In the rows, 128 means zero.
Known rows, with every way that one mark hangs from another:
(q58 q755 (q776 (q753 (q102 q680) q577)) q897): [ 93 144 140 117 141 140  85 140 120 122 123 133 164 129 140 156 115]
(q897 q58): [137 131  77 180  85 108 224 148 153 123  94 117 105 157 129   4 127]
(q753 q102 q598 q833): [161 109 124 149 112 168 142 110 131 109 127 135  87 139 123 136 139]
(q776 (q58 q897) q753): [127 136 101 159  75 101 143 133 135 145 110 137 101 110 111  74 128]
(q102 q680): [124 156  78 195  68 125 156 163 137 106  94 127 109 159 106  10 116]
(q753 q577 q598 q833): [147 119 109  99 130 135 137 119 125 106 129 111 117 160 110 118 130]
(q897 (q58 q755 (q776 (q753 (q102 q680) q598 q833)))): [133 105 153 131 148 133 114 100 143 127 169 147 154 105 130 131 125]
(q680 q102): [133 171 102 208  76 158 217 159 126 108  81 133  81 167 128   7 130]
(q58 q776 q897): [135 161 110 186 114 141 175 176 145 124  87  98 130 214 129  49 141]
(q897 (q58 q755 (q776 q753))): [114 141 124 147 136 105 184 157 135 143 111 107 138 147 143  66 129]
(q753 q577): [122 142  86 131  98 130 166 157 120 110  91 109 108 169 123  67 127]
(q897 (q58 q755 (q776 (q753 q102 q577 q598 q833)))): [132  90 163  66 179 138 124  93 126 130 164 129 152 113 148 189 135]
(q58 q755 q776 q897): [125 171 119 180 144 133 165 184 132 130  89  90 147 191 145  91 136]
(q58 q755 (q776 (q753 (q102 q680) q577 q833)) q897): [114 129 150 103 152 137  73 128 127 120 142 137 159 135 130 191 117]
(q897 (q58 q755 (q776 (q753 q833)))): [136 127 134 133 147 100 173 145 142 141 129 110 134 152 134 100 129]
(q753 q102 q577 q598 q833): [150  99 125 100 128 165 125 101 121 102 135 133 104 136 125 164 136]

Rows:
[110 167 132 149 143 122 144 171 125 141  96  98 139 162 139 111 126] | (q58 q755 (q776 q753) q897)
[146 105 147 122 134 128  89  85 124 144 157 155 111  56 128 212 133] | (q776 (q58 q755 q897) (q753 q102 q598 q833))
[122 110 127 106 114 107  62  97 124 129 158 169 134  58 117 194 114] | (q776 (q58 q755 q897) (q753 (q102 q680) q577 q833))
[107 125 137  81 169 112 149 125 123 136 140 105 168 130 144 109 128] | (q897 (q58 q755 (q776 (q753 q577 q598))))
[138 134 119 139 116  87 121 128 130 148 130 134 112  93 116 150 124] | (q776 (q58 q755 q897) (q753 q833))
[136  99 148  72 149 126  74  76 114 138 166 153 129  55 130 240 130] | (q776 (q58 q755 q897) (q753 q102 q577 q598 q833))
[149 120 110 144  86  95 129 121 143 142 129 142  97 115 101 107 128] | (q776 (q58 q897) (q753 q833))
[129 103 154  89 134 163  66 101 123 106 163 147 142 140 110 151 129] | (q58 (q776 (q753 (q102 q680) q577 q598 q833)))
[118 118 142 147 134 135 171 139 131 139 116 128 125 125 159 110 135] | (q897 (q58 q755 (q776 (q753 q102))))
[105 117 129 102 122 124  57  86 115 131 161 165 151  39 125 178 115] | (q776 (q58 q755 q897) (q753 (q102 q680) q577 q598))
[143 120 133 119 128 105 105 109 114 141 153 135 108  76 112 154 132] | (q776 (q58 q755) (q753 q598 q833))
[101 122 117 120 102 114  73 110 117 132 139 166 138  52 127 161 113] | (q776 (q58 q755 q897) (q753 (q102 q680) q577))
[128 116 171  70 188 155  84 106 116 129 150 120 153 132 143 236 133] | (q58 q755 (q776 (q753 q102 q577 q598 q833)) q897)
[120 153 124 154 114 128 152 164 138 135  95 105 125 186 123  70 130] | (q58 (q776 q753) q897)
[131 152 142 137 154 116 133 158 132 138 114 101 136 168 128 146 127] | (q58 q755 (q776 (q753 q833)) q897)
[129 109 172  67 180 162  85 110 103 122 152 123 138 129 141 223 139] | (q58 q755 (q776 (q753 q102 q577 q598 q833)))
